Each row comes from the steps of one walk. Every step used is in the known rows, and no mark comes twice. Write the walk behind each row, first mark first.
Known rows
lisu budi fosef vuke duluv: -0.932,-2.871,-0.715,-0.207,0.515,-0.971,1.519,-0.450,0.166,-0.193,1.294,-0.100,1.363,-1.205,0.818,-1.999,-0.188,-1.533,-0.314,0.893,-0.937,-0.961,1.217
pupig vuke fosef: 0.991,1.801,3.490,0.480,0.876,1.699,-0.022,-1.095,-2.125,0.304,-3.437,-1.029,-1.086,1.625,3.203,3.284,0.784,0.819,0.629,0.637,-0.415,0.854,0.715
budi fosef vuke duluv: -0.593,-2.436,0.459,0.948,0.343,2.159,-1.648,0.145,-0.615,-0.978,0.015,-1.027,0.349,-2.034,0.767,-3.066,-0.064,1.230,-1.687,0.417,-2.471,0.384,-0.863
fosef budi pupig: 1.650,-0.949,-2.795,0.272,-1.259,-0.360,3.147,-1.390,-0.535,-0.423,-0.811,0.356,0.806,-4.475,1.104,0.381,1.277,0.055,-0.102,0.389,1.496,0.499,-1.498
fovud duluv vuke fosef budi lisu: -1.197,2.162,2.845,-3.051,-1.079,-1.614,0.018,-1.073,0.418,-3.462,0.875,-1.048,1.338,-1.988,1.786,-3.153,0.980,-2.056,0.608,-0.557,-0.389,0.746,2.519
duluv vuke: -1.029,1.200,2.405,-1.007,1.224,-1.469,-1.110,-0.889,0.389,-0.931,-1.157,0.473,1.496,-1.221,-0.469,0.783,-1.323,1.820,-1.691,-1.497,-0.785,0.612,2.081
fosef budi pupig vuke: 1.707,0.584,-1.710,-0.697,-0.287,0.011,3.902,-1.613,-0.986,0.734,-2.376,0.722,-0.149,-4.568,1.031,1.725,1.478,-0.724,0.261,0.694,0.195,0.265,-2.600
fosef budi lisu: -0.045,-2.273,0.525,-2.055,-0.629,0.046,0.816,0.750,-1.269,0.008,-0.170,-1.208,2.191,-3.391,1.486,-0.423,1.012,-2.276,1.340,0.079,-0.032,1.262,0.185
pupig vuke: 1.190,0.854,2.049,0.181,1.499,1.481,-0.078,-0.372,-1.273,0.933,-3.410,-0.725,-0.060,-0.275,1.252,3.259,0.034,0.915,0.427,0.003,-1.238,0.792,-0.218
fovud duluv vuke: -0.314,2.234,1.695,-0.635,0.183,-1.119,-1.413,-1.114,1.685,-3.527,-0.206,-0.833,1.271,-1.428,-0.027,-1.755,-0.449,1.237,-0.750,-1.489,-0.658,0.428,2.488
vuke fosef budi: 0.573,-0.406,1.393,0.309,-2.082,0.791,1.498,-2.260,-1.622,-2.153,-2.421,-1.793,1.242,-1.023,3.399,0.856,1.741,-0.013,0.460,0.964,3.132,1.622,2.310
budi lisu vuke: 0.632,-1.339,0.086,-0.004,2.406,0.044,-0.284,2.322,0.012,2.174,1.995,0.088,-1.045,2.024,-1.770,0.698,-0.573,-0.194,1.910,-0.694,-1.139,0.267,-0.666
fovud duluv budi fosef: 1.943,1.117,0.392,1.075,0.032,1.740,-0.823,-0.296,-0.144,-2.964,-1.180,-1.371,-1.138,-1.647,1.164,-3.331,-0.062,-2.470,-0.703,0.305,1.405,-0.852,-0.094
duluv vuke fosef: -1.132,2.098,3.882,-0.576,0.571,-1.196,-1.082,-1.571,-0.447,-1.545,-1.125,0.242,0.422,0.665,1.400,0.815,-0.616,1.766,-1.469,-0.725,0.113,0.675,3.053
sozep vuke fosef: 1.451,2.203,3.051,1.752,-0.020,-0.751,-3.989,-0.248,-1.107,-2.900,-0.394,-0.840,-0.402,2.906,0.583,2.588,-0.710,0.391,0.539,0.237,0.638,3.531,3.228
fosef budi: 0.522,-1.427,-0.196,-0.084,-1.517,0.337,1.809,-1.599,-0.708,-1.795,-2.456,-1.603,2.519,-3.395,1.241,0.663,1.138,-0.005,0.314,0.258,2.291,1.451,1.205
lisu vuke: 1.201,-0.427,-0.805,2.187,1.767,0.229,0.992,-0.404,1.008,0.288,-0.527,-0.253,-0.736,2.303,-2.382,1.845,-0.505,2.454,1.054,-0.422,1.475,0.642,0.375
fovud duluv vuke fosef budi: -0.903,2.744,2.287,-1.462,-1.788,-1.395,0.830,-2.882,0.905,-4.889,-1.034,-1.320,1.641,-2.071,1.760,-2.422,1.123,-0.295,-0.269,-0.378,1.545,0.990,3.317
sozep vuke duluv budi: -1.088,1.367,-1.376,0.929,-0.176,-1.168,-3.485,1.455,1.567,0.575,1.037,1.615,-0.468,2.658,-2.997,1.231,-2.393,0.393,-2.075,-0.299,-1.644,0.543,-1.020
vuke duluv budi lisu: -2.503,-1.743,-2.012,-0.881,0.066,0.617,-1.387,3.071,0.557,4.335,2.269,1.521,-0.465,1.629,-0.399,-0.704,-1.425,-0.068,-1.959,-0.485,-3.153,-2.510,-3.338
duluv budi: 0.104,0.020,-0.020,0.798,-0.055,0.278,-0.674,0.057,-1.037,0.995,-1.764,1.022,0.217,1.097,-0.785,1.733,-1.164,1.009,-1.785,-0.375,1.479,-1.057,-0.734
pupig budi: 1.381,-0.509,-0.139,-0.064,-0.125,0.892,0.104,-0.265,-0.888,1.771,-0.585,-1.634,-0.487,-2.420,2.178,-0.074,-0.072,-0.726,2.713,0.398,2.110,-0.372,0.210
pupig vuke duluv budi: -1.709,0.914,-0.993,-0.227,0.681,1.287,0.273,0.655,0.434,3.924,-2.008,1.499,-1.080,1.427,-0.419,1.900,-0.973,0.873,-2.159,0.074,-2.670,-2.095,-3.468
fovud sozep vuke fosef budi pupig: 2.308,2.044,-0.793,0.544,-2.700,-1.337,-1.708,0.373,0.685,-3.715,2.165,0.772,0.250,0.819,-0.801,0.106,1.933,-1.078,1.310,-0.216,1.764,0.102,2.717

Write each row's walk
-1.288,-2.163,-2.087,-0.020,2.129,0.335,-0.249,3.037,1.807,3.788,3.576,0.383,-1.377,2.527,-1.813,-0.572,-0.846,0.508,0.876,-0.551,-3.155,-0.765,-2.062 : budi lisu vuke duluv
-3.701,-2.388,-0.822,-1.443,-0.634,-0.322,-2.185,1.950,-0.559,3.212,2.326,2.549,1.415,2.094,-3.019,-0.884,-1.210,2.241,-2.534,-0.762,-3.873,-1.673,-3.558 : fosef vuke duluv budi lisu
1.939,-1.619,0.470,0.462,1.665,-0.479,2.053,-0.555,-0.696,-1.152,-0.460,-1.474,0.410,-2.231,3.106,-0.601,-0.075,-4.013,1.214,1.028,1.819,-0.188,3.033 : lisu budi fosef
-0.549,0.836,-0.187,-0.081,1.551,2.531,0.391,0.713,-0.029,2.825,-2.361,0.575,-2.315,-0.773,0.991,-0.301,-0.731,-1.611,-1.987,0.846,-2.629,-1.881,-3.644 : pupig vuke duluv budi fosef
-0.287,0.496,0.493,-0.371,1.257,-0.419,0.183,1.388,-1.119,2.965,1.418,1.845,-2.251,4.889,-2.117,0.996,-0.994,-1.058,0.114,-0.011,0.727,-1.478,-1.791 : duluv budi lisu vuke fosef
2.432,1.207,-0.974,0.734,1.625,0.619,1.213,-0.151,-1.056,2.236,-1.285,1.327,-2.055,-1.480,1.048,2.776,0.111,1.053,-0.182,-0.014,-1.929,-0.428,-3.104 : budi pupig vuke
-2.474,-2.585,-0.700,0.664,-0.932,0.604,-1.745,-0.058,0.218,0.581,0.760,0.459,2.176,0.945,-1.362,-0.142,-0.461,4.843,-2.011,-0.649,-2.854,0.058,-1.086 : fosef vuke duluv
-3.208,-1.733,-1.236,0.089,-1.371,-0.071,-1.392,-0.005,-0.030,1.760,0.471,2.210,1.683,2.010,-3.149,-0.095,-1.153,3.994,-3.340,-0.583,-2.101,-1.371,-2.711 : fosef vuke duluv budi
-0.076,-1.634,-0.350,-0.301,-0.128,1.936,-0.403,-0.180,-0.695,1.368,0.789,-1.549,-0.947,-4.034,1.648,-4.147,0.117,-1.234,1.257,1.209,-0.501,-0.742,-1.759 : pupig budi fosef vuke duluv
-0.098,-1.088,2.138,-1.337,-1.313,0.462,0.615,-0.166,-2.300,-0.499,-0.260,-1.531,0.877,-1.011,3.508,-0.019,1.632,-1.921,1.396,0.742,0.965,1.317,1.375 : vuke fosef budi lisu
1.451,0.075,-0.915,0.627,-1.820,0.134,2.659,-2.140,-1.613,-1.121,-0.921,-0.093,-0.312,-1.930,3.165,0.637,1.874,0.118,0.026,1.049,2.354,0.614,-0.059 : vuke fosef budi pupig
-1.544,-2.426,-2.639,-1.472,0.021,-0.193,2.569,1.135,1.675,2.130,1.993,-0.121,0.503,-0.870,-1.484,-1.296,0.494,-1.003,1.148,0.239,-1.005,-0.002,-1.859 : fosef budi lisu vuke duluv
1.611,0.591,-2.372,1.463,-0.265,-0.633,4.542,-2.231,0.171,-0.240,0.049,0.753,-1.854,0.812,-0.643,0.902,1.282,0.751,1.012,0.912,3.301,0.260,-0.918 : lisu vuke fosef budi pupig
0.552,-0.536,1.358,0.224,1.869,0.296,-0.190,1.487,-0.793,1.668,2.069,-0.235,-1.947,3.845,-0.147,0.863,0.025,-0.253,2.089,-0.069,-0.443,0.434,0.226 : budi lisu vuke fosef
0.257,-1.753,-0.771,-1.489,0.315,-0.566,2.542,0.477,-0.050,0.662,0.593,-0.468,0.813,-1.315,-1.496,-0.234,0.721,-1.773,2.098,0.221,0.834,0.991,-0.574 : fosef budi lisu vuke
0.577,1.179,-0.579,0.797,-0.954,0.406,-1.027,-0.257,0.309,-1.693,-0.980,-0.266,0.287,0.681,-0.260,-0.864,-0.305,0.275,-0.785,-0.557,1.261,-1.194,0.007 : fovud duluv budi
-1.621,1.819,3.048,-1.896,-0.966,-1.769,1.296,-2.800,-0.417,-2.513,-1.938,-0.108,1.703,-1.861,1.437,0.049,0.451,0.274,-1.062,-0.203,1.640,1.161,2.909 : duluv vuke fosef budi
-2.039,1.123,3.581,-3.420,-0.245,-2.032,0.406,-0.922,-0.927,-1.069,-0.022,0.154,1.408,-1.898,1.595,-0.752,0.353,-1.576,-0.367,-0.295,-0.309,1.056,2.067 : duluv vuke fosef budi lisu
2.016,1.045,0.735,1.148,-0.858,-0.454,-5.021,2.187,1.291,-3.286,1.478,-0.318,1.429,2.251,-2.273,1.024,0.257,0.451,1.263,-1.433,0.320,0.403,4.098 : fovud sozep vuke
0.007,1.393,-0.609,1.113,0.689,0.063,-3.517,1.506,1.040,-0.422,0.650,0.645,-1.484,0.503,-1.597,-0.983,-2.129,-2.025,-1.928,0.475,-1.642,0.751,-1.117 : sozep vuke duluv budi fosef
0.061,0.346,-1.398,1.183,-1.336,-0.082,-5.006,2.840,3.145,-1.740,3.073,0.086,1.125,2.697,-2.147,-0.306,0.043,1.026,0.241,-1.384,-1.665,-0.678,2.638 : fovud sozep vuke duluv
0.973,-0.729,-0.770,-1.155,1.791,-0.067,0.810,1.822,-0.190,4.279,2.552,-0.662,-2.272,-0.318,-0.574,-0.885,-0.386,-2.549,4.504,0.231,0.687,-0.929,-1.564 : pupig budi lisu vuke
-0.709,0.051,-5.988,1.935,1.104,-0.531,2.651,0.702,2.784,4.327,2.351,3.504,-3.071,3.091,-4.192,0.325,-1.401,2.242,-1.871,-0.217,-0.592,-3.197,-5.045 : lisu vuke duluv budi pupig
0.678,0.227,-0.132,1.215,-0.454,-0.044,3.374,-2.282,0.077,-1.311,-1.352,-0.788,-0.409,1.695,-0.378,1.068,1.197,0.726,1.307,0.834,3.949,1.134,1.292 : lisu vuke fosef budi
1.475,1.694,1.241,0.320,-2.896,-0.759,-2.903,0.269,0.545,-4.691,0.744,-0.789,1.698,1.637,-0.630,0.246,1.820,-0.984,1.755,-0.379,2.470,1.084,4.868 : fovud sozep vuke fosef budi
-0.391,-0.324,-3.098,1.792,1.783,1.258,1.505,0.578,2.175,2.121,0.495,0.931,-2.872,1.873,-2.651,-1.783,-1.221,-0.178,-1.454,0.501,0.212,-2.194,-2.915 : lisu vuke duluv budi fosef
